Known rows, with every way that one mark hangs from another:
[W [P [L U] R]]: 26.0  11.9  -32.7  -14.3  -25.4  -33.1  20.8  -19.3  -25.0  -18.8  -26.9  5.1  24.7  -22.6  15.3  -15.0  4.6  -1.8  -7.9  -2.6
[N Z]: 10.9  1.8  22.6  7.0  -26.5  -16.7  11.8  -40.3  -22.4  -19.6  -23.6  6.9  35.1  -16.6  8.5  15.6  -6.6  6.6  -8.3  16.7
[C [W P]]: 11.2  6.3  -5.5  -7.2  -11.4  -6.5  9.7  -33.2  -30.7  -47.0  -11.0  -3.9  24.2  -16.9  3.9  -10.2  -4.6  -5.8  18.1  3.5
[D [U L]]: -10.0  20.2  17.2  11.6  -13.3  -2.5  3.9  -0.8  -64.7  -11.2  -11.2  12.8  20.1  0.4  16.2  -1.1  -1.4  -16.9  18.7  -0.1
[R [P [L [U D]] [W C]]]: 8.8  11.6  -40.4  -17.1  -13.5  7.5  12.9  27.3  -33.6  -23.0  4.3  16.8  24.8  -29.6  -1.7  2.7  -4.0  -7.1  -14.0  6.0
[Z N]: -5.3  6.9  30.9  -0.5  -23.1  -17.6  3.1  -22.6  -24.7  -16.8  -21.4  -2.0  34.6  -11.2  14.2  4.7  -7.7  3.5  -7.1  1.9
[U D L [N Z]]: 6.8  8.6  33.0  15.9  -16.5  -16.9  16.1  -19.8  -38.3  -3.6  -9.5  0.4  35.9  -2.0  -3.5  26.2  3.3  -17.3  -3.8  31.5
[P L R [W C]]: 23.2  10.3  -44.7  -22.1  -17.4  -18.8  4.5  -20.2  -26.2  -22.6  -21.2  2.2  15.9  -20.1  9.3  2.7  -8.6  13.2  -17.7  0.3
[W P]: 8.7  7.5  6.7  -6.2  -15.4  -13.8  16.9  -39.6  -23.5  -29.2  -13.2  -1.7  23.9  -15.7  16.5  -3.9  -8.7  0.4  10.9  -1.9
[L [U D [N Z]]]: 17.2  8.4  24.4  3.1  -14.1  -21.7  27.7  -17.7  -24.5  -7.4  -11.6  8.1  38.3  1.1  -0.5  24.0  0.4  -14.3  -13.6  32.6
[L U]: 5.5  9.3  5.7  -1.7  -19.5  -11.5  9.4  -17.6  -30.5  -14.5  -16.9  9.6  24.1  -9.5  19.0  -1.7  -11.4  -12.3  6.9  2.1
[R [P [L U]]]: 1.4  6.8  -24.3  -0.2  -25.2  -11.7  -2.6  2.9  -23.5  -20.7  -18.6  7.8  32.6  -34.8  15.1  -9.5  -4.0  -1.3  -13.6  16.1
[W C [P [L [U D N]] R]]: 31.4  20.7  -42.3  -24.4  -13.2  -28.4  25.5  -12.5  -32.0  -14.0  -16.7  -3.9  18.4  -0.4  0.0  6.9  10.5  -4.2  -9.5  8.7
[L [U D N]]: 4.6  11.6  12.8  -0.8  -4.8  -16.1  20.2  -11.5  -27.6  -6.2  -5.1  3.2  22.3  4.9  8.8  13.3  -7.0  -20.0  2.0  22.0
[C [W [P L R]]]: 20.6  5.6  -38.8  -11.6  -18.3  -25.1  9.3  -29.3  -29.0  -39.9  -23.1  -4.3  20.2  -25.3  1.4  -14.3  3.3  6.3  -0.5  8.4
[C [W [P [L U] R]]]: 27.4  11.7  -44.9  -14.7  -21.5  -25.7  13.1  -12.8  -32.3  -35.7  -23.4  4.7  25.0  -24.9  4.1  -19.9  7.5  -7.6  -0.4  2.5
[W C [P [L [U N]] R]]: 39.2  22.1  -49.3  -27.1  -19.0  -34.4  10.5  -27.2  -23.9  -22.3  -31.2  -10.8  25.9  -6.2  11.8  -3.1  9.2  2.4  -16.0  7.1
[W [P L R]]: 18.4  7.7  -25.9  -10.1  -23.1  -31.6  17.5  -36.2  -20.4  -23.0  -26.1  -2.5  21.0  -23.6  13.3  -9.0  -1.0  11.8  -7.9  1.6
[P L]: -1.4  8.7  -11.3  3.4  -22.6  -17.1  1.6  -29.1  -20.1  -17.8  -19.2  1.4  25.0  -20.6  17.9  -3.3  -14.1  9.3  -5.0  8.1

Rows:
0.8  6.0  -23.5  -6.1  -10.0  -2.2  18.6  25.9  -23.9  -20.6  7.0  18.1  28.9  -36.1  2.9  -3.7  -5.7  -11.4  -16.0  15.3 -> [R [P [L [U D]] W]]
17.9  17.4  -35.1  -10.6  -19.4  -12.7  10.2  -11.9  -29.5  -42.2  -11.4  4.8  32.6  -24.4  7.9  -22.5  2.0  -10.0  6.4  -0.7 -> [C [W [P [L U]]]]
15.8  3.7  -26.3  -11.1  -13.4  -26.1  10.4  -22.5  -16.1  -19.7  -17.9  4.6  21.2  -26.8  13.6  -3.2  -10.8  9.2  -19.9  8.5 -> [P L R W]
-3.9  24.6  19.0  10.6  -3.6  -14.9  -1.1  -8.7  -53.6  -11.3  -12.6  -2.0  25.0  10.9  16.3  4.0  1.5  -17.6  7.8  18.6 -> [D [U L N]]
24.6  16.1  -42.3  -22.9  -25.3  -17.7  30.7  -2.7  -42.7  -14.2  -16.0  10.2  13.5  -10.1  -0.6  1.5  7.2  -3.9  1.2  -10.9 -> [W C [P [L [U D]] R]]
11.0  2.8  30.6  7.4  -11.6  -21.2  24.2  -33.7  -20.1  -11.9  -11.7  -0.8  35.1  -0.1  -3.4  31.2  -3.8  -1.8  -12.3  36.9 -> [U D [N Z]]
0.6  8.5  -16.2  1.8  -9.9  -15.9  8.2  9.6  -21.7  -12.9  -6.6  0.1  31.7  -18.4  4.4  4.4  -0.5  -8.6  -18.9  36.3 -> [R [P [L [U D N]]]]
14.4  15.0  -39.8  -18.4  -2.3  -3.2  7.8  18.8  -22.8  -23.5  2.5  1.5  28.8  -19.8  -2.9  6.8  -2.0  -8.8  -24.3  25.4 -> [R [P [L [U D N]] [W C]]]
47.1  13.0  -34.0  -13.7  -21.3  -42.0  16.4  -26.8  -17.3  -37.3  -31.5  -4.7  45.6  -18.8  -5.8  -4.3  19.6  -3.1  -26.7  29.9 -> [C [W [P [L [U [N Z]]] R]]]
10.2  12.4  -28.5  -5.5  -16.2  -11.4  5.4  -28.5  -24.7  -47.2  -12.3  -2.9  27.5  -26.5  5.0  -17.4  -4.0  2.2  7.0  4.3 -> [C [W [P L]]]
15.3  22.0  -33.1  -17.2  -22.5  -4.9  26.4  -1.9  -39.0  -19.4  -3.7  11.8  19.2  -10.4  2.6  -1.0  1.0  -6.4  8.3  -14.6 -> [W C [P [L [U D]]]]
21.0  21.8  -41.7  -19.9  -17.0  -4.9  5.2  -2.3  -26.0  -25.4  -9.9  12.1  28.0  -18.3  14.9  -6.4  -9.9  -2.7  -10.4  -9.5 -> [P [L U] [W C]]
8.4  7.4  -30.6  -7.7  -15.6  -7.3  2.9  11.0  -15.0  -29.2  -7.0  11.2  36.1  -41.7  14.6  -14.4  -7.3  -4.1  -24.2  13.4 -> [R [P [L U] W]]
8.8  8.3  -41.4  -14.9  -16.4  1.2  -7.4  -4.2  -20.8  -36.3  -9.8  1.0  28.2  -37.3  7.5  -2.1  -9.3  13.0  -19.0  8.7 -> [R [P L [W C]]]
25.7  13.8  -36.8  -14.7  -6.1  -30.4  24.9  -7.1  -30.8  -27.7  -10.5  -3.0  24.3  -7.9  -7.8  -5.0  11.7  -15.7  -6.0  23.1 -> [C [W [P [L [U D N]] R]]]
22.3  5.6  -21.5  -22.8  -11.7  -11.8  9.1  -24.7  -32.4  -23.0  -19.5  2.2  11.1  -11.4  6.9  9.3  -9.4  5.2  -5.5  0.1 -> [P R [W C]]
6.9  9.7  -22.0  -6.5  1.3  -13.3  14.5  16.9  -13.3  -20.6  5.4  4.3  35.0  -27.2  3.1  0.5  -2.6  -12.5  -28.4  33.5 -> [R [P [L [U D N]] W]]
19.3  9.2  -38.9  -13.3  -17.0  -20.3  29.7  1.1  -40.3  -28.0  -8.7  10.7  18.1  -18.1  -8.0  -10.2  8.4  -14.0  5.9  5.1 -> [C [W [P [L [U D]] R]]]
33.5  18.3  -50.8  -26.0  -29.5  -24.7  14.7  -17.3  -34.0  -22.4  -30.1  3.9  20.8  -16.0  11.0  -8.0  6.8  2.8  -4.3  -12.4 -> [W C [P [L U] R]]
33.9  15.9  -43.8  -16.7  -10.4  -36.6  9.4  -21.8  -22.3  -36.3  -24.9  -11.1  29.6  -14.1  3.8  -15.1  11.2  -9.5  -11.3  21.7 -> [C [W [P [L [U N]] R]]]
14.1  11.7  -30.0  -9.5  -4.3  -18.6  -1.5  1.9  -5.5  -29.8  -7.3  -2.8  42.5  -32.3  14.9  -9.3  -4.3  -5.5  -34.2  33.0 -> [R [P [L [U N]] W]]
25.1  8.2  -22.0  -20.9  -21.7  -19.1  13.7  -40.1  -37.1  -24.9  -27.0  -3.9  11.0  -9.6  7.4  4.2  0.0  7.4  6.9  -7.8 -> [W C [P R]]
8.8  20.7  28.9  14.9  -13.6  -18.8  5.3  -15.0  -48.9  -12.8  -20.3  3.9  41.9  5.6  7.0  13.9  10.3  -12.3  -7.1  27.4 -> [D [U L [N Z]]]
